What can hang from each mark:
j_932: j_555
j_454: j_797
j_555: j_797 j_932
j_625: j_239 j_797
j_239: j_625
j_797: j_294 j_454 j_555 j_625
j_294: j_710 j_797

Each row was made from one small tree. The marks that hang from a mark follow it in brackets, in the order of their numbers. Every link used is in the known rows. Write each row's tree.
Known rows:
j_625[j_239 j_797[j_294 j_454 j_555[j_932]]]: [-26.3  -3.0  16.3 -15.8  29.8 -14.9 -18.7  11.8 -37.0  -6.9   6.6   2.7
 -10.9  19.4  19.9  16.5 -15.6  -2.8]
j_625[j_239 j_797[j_454 j_555]]: [-21.0  13.6   4.8  -5.6  17.4   2.1 -30.2  16.9   7.5 -10.7  22.4  -9.6
  -0.7   7.5   3.6  17.6 -17.6  -2.2]
j_797[j_294 j_555[j_932]]: [ -6.9 -14.8  -0.3  -4.3  18.3 -26.2   3.9   0.2 -46.3   3.1 -20.0  -1.0
 -12.6  20.3  22.5   7.1  -1.9  -2.6]
j_555[j_797 j_932]: [-11.3 -30.1   3.0  -1.7  -2.7   4.3 -11.4  11.2 -31.2 -10.4 -15.5   4.0
   1.2  -2.2  26.7   7.9  11.7  13.3]
j_239[j_625[j_797[j_454 j_555]]]: [-10.4  40.0  16.0  -1.4  11.9  -0.7 -20.0  20.2  10.5  -3.1   6.8   7.5
   5.7 -32.4 -17.1   2.4 -31.1  -2.6]
j_797[j_294[j_710] j_454 j_625[j_239]]: [  2.4  -7.7  34.9   5.2  27.5  -7.9 -21.2  -7.4  48.4   3.7  21.9   0.3
   0.8  26.3  12.8  -1.2 -24.8   2.7]
j_294[j_710 j_797]: [12.5 -2.1 -5.7 33.6 14.5  5.6  3.9 -9.3 51.7 -7.0 13.5 20.2 -2.2  6.0
  6.2 16.4  4.1 18.7]
j_932[j_555[j_797[j_294 j_454 j_625]]]: [ -2.6 -17.3  12.7  -1.7  19.7 -13.7   5.3   3.2  17.0   2.0  -2.6  14.4
  -5.3 -65.8   5.9 -17.2 -11.7  -3.7]
j_555[j_932]: [  0.9 -13.8   5.7   3.7   1.7  -0.9  -6.5   3.3 -33.9  -0.2 -13.2  -4.3
  -0.8  12.1  21.6   9.2  -0.2   7.0]
j_625[j_239 j_797[j_294[j_710] j_555[j_932]]]: [-29.6  -7.6   4.3   9.6  34.1  -2.8 -24.9 -12.5 -29.7  -8.2   5.1   9.5
  -6.0  84.9  24.6  31.1 -13.2  -0.8]
j_454[j_797[j_555]]: [ -3.9   1.7  -9.2  15.7  14.5 -17.6 -27.9   5.7  23.8   2.1  -1.7  -2.8
  -0.9 -11.4  -5.1  -3.0 -13.0  12.4]
j_932[j_555]: [  1.4   2.1 -12.0  20.5   7.4  -3.4   7.3  -6.0   9.7   4.3  -8.0  -0.5
   1.8  -5.1  -1.7   4.8  -1.5  -4.5]
j_555[j_797[j_454] j_932]: [ -8.4 -28.2  18.4  -3.3  -1.5   2.9  -3.5  20.5  -4.4 -11.7 -14.1   1.9
   0.4 -35.4  27.3  16.8   4.4  17.6]
j_294[j_710 j_797[j_555[j_932] j_625]]: [ 23.6 -16.9  -4.1  43.4  27.6  -3.2 -34.4  -2.4   9.2  -0.2   5.3  -2.8
  -2.5  17.1  41.8  13.6 -15.3  22.0]
j_454[j_797]: [ -2.5  -0.1   1.1  11.4   7.8  -8.7 -17.9   1.3  24.2   2.1   2.3   8.2
   1.4 -18.0 -10.4  -9.9  -9.9  14.6]
j_555[j_797[j_294]]: [-17.8 -19.8   2.0 -19.8   6.6 -11.0  12.2   0.4  -9.6  -7.0  -6.4  23.0
  -7.1 -18.0   1.4 -10.8  13.6  -2.0]
j_555[j_797[j_294 j_454 j_625[j_239]] j_932]: [ -9.1 -35.4  32.4 -20.9  19.1 -13.6 -35.7  17.1 -20.3  -4.7   5.3   0.4
  -1.2  -7.9  36.1 -16.0  -8.9   9.1]
j_454[j_797[j_555 j_625[j_239]]]: [  1.3  -1.5  -1.6  12.4  23.9 -17.8 -76.2   9.7  21.4   6.4  21.1 -20.7
   7.3  18.0   8.9 -26.8 -28.4  11.4]
j_797[j_454]: [  3.1   2.4  16.0  -0.4   1.1  -1.9   9.0  10.2  27.0  -1.4   1.8  -2.1
  -1.5 -33.5  -0.7   9.0  -7.4   4.2]

Write each row's tree:
[-19.7  10.1  18.8 -23.4  16.6  -1.5  20.7  -1.4  -9.4  -5.9  10.5  30.4
 -13.9 -39.7 -14.6   5.0 -13.5  -8.6]
j_625[j_797[j_294 j_454]]
[  1.9 -19.6  13.0  29.6  37.3 -22.5 -37.6 -14.1   3.9   9.0  -7.7   7.2
  -5.1  22.8  23.1   1.1 -32.4  17.3]
j_454[j_797[j_294[j_710] j_555[j_932] j_625]]
[ -3.7 -13.1  16.8  -5.2  19.3 -28.0  10.3  10.0 -18.2   1.8 -19.0  -3.8
 -13.5 -14.5  21.5  16.0  -9.1   1.4]
j_797[j_294 j_454 j_555[j_932]]
[ -1.5 -21.4  13.8  16.8  34.1 -17.4 -43.6 -10.1 -14.5   5.2   3.1 -13.0
  -0.4  80.4  40.5   6.1 -22.0   3.3]
j_797[j_294[j_710] j_555[j_932] j_625[j_239]]
[  7.0   0.7  14.4   1.0  16.8 -11.8 -50.2  19.0  22.4   2.8  20.8 -32.5
   4.6   3.2  19.7  -8.0 -26.0   1.5]
j_797[j_454 j_555 j_625[j_239]]
[ -7.1 -25.1  13.4   3.2  18.6   1.3  -9.2 -14.3  17.6  -3.7   4.5  21.7
  -1.5   3.4  13.5  -6.9  -7.1   3.5]
j_555[j_797[j_294[j_710] j_625]]
[ 26.0 -14.5  11.8  42.0  28.3  -5.5 -26.4   8.1  35.6  -2.4   7.6  -5.0
  -3.5 -15.9  40.6  22.5 -22.9  26.7]
j_294[j_710 j_797[j_454 j_555[j_932] j_625]]
[ -7.1 -12.6   0.8  12.8   5.1   0.4  11.0  12.1  36.3  -8.0  -9.6   2.9
   2.4 -54.0   4.3  10.7   3.3   5.9]
j_932[j_555[j_797[j_454]]]
[ -3.7 -18.5   9.6   3.4  36.7 -35.8 -66.3   5.0 -25.8  10.0   5.0  -8.8
  -2.9  32.4  25.2 -27.0 -26.7  10.7]
j_454[j_797[j_294 j_555[j_932] j_625[j_239]]]
[-23.9  11.8 -11.6  -5.1  15.6   4.3 -39.1   5.9 -19.0  -9.6  21.1  -6.3
   0.4  42.2   4.6   8.5 -10.0  -6.4]
j_625[j_239 j_797[j_555]]
[  8.6 -14.7   3.1  19.6  20.5 -16.6 -57.7   7.5 -19.9   8.5  -5.4 -12.4
   0.5  -8.3  23.8 -14.0 -30.6  17.9]
j_454[j_797[j_555[j_932] j_625]]
[ -1.7 -15.9   9.5  10.1  14.3  -0.5 -38.0  15.8  35.1  -3.3  13.2 -12.9
  10.3 -24.4  18.3 -11.7 -12.3   5.1]
j_932[j_555[j_797[j_454 j_625[j_239]]]]
[  0.9  -3.4   2.4   0.8  31.2 -31.9 -33.2  -3.2   2.6  11.9   4.1   6.7
  -8.2 -22.1  -2.7 -32.7 -28.0   3.1]
j_454[j_797[j_294 j_555 j_625]]
[-28.7   4.1   9.4  -0.9  26.2   8.4 -10.4 -19.9   7.5  -7.8  22.0  25.4
  -2.7  65.2  -2.7  15.8  -9.5  -5.6]
j_625[j_239 j_797[j_294[j_710]]]
[ -0.6  -6.0  13.5 -16.5  20.8 -16.9 -31.8  -3.9 -16.3   7.7  19.8  -1.0
  -2.0  27.6   9.0 -32.4 -13.4  -8.4]
j_797[j_294 j_625[j_239]]
[ 12.2 -11.3 -15.7  20.0  16.0 -15.0 -13.5  12.4 -21.2  -4.6  -4.2  -1.6
  -8.9  -3.9  30.1   9.9   5.8  16.5]
j_294[j_797[j_555[j_932]]]
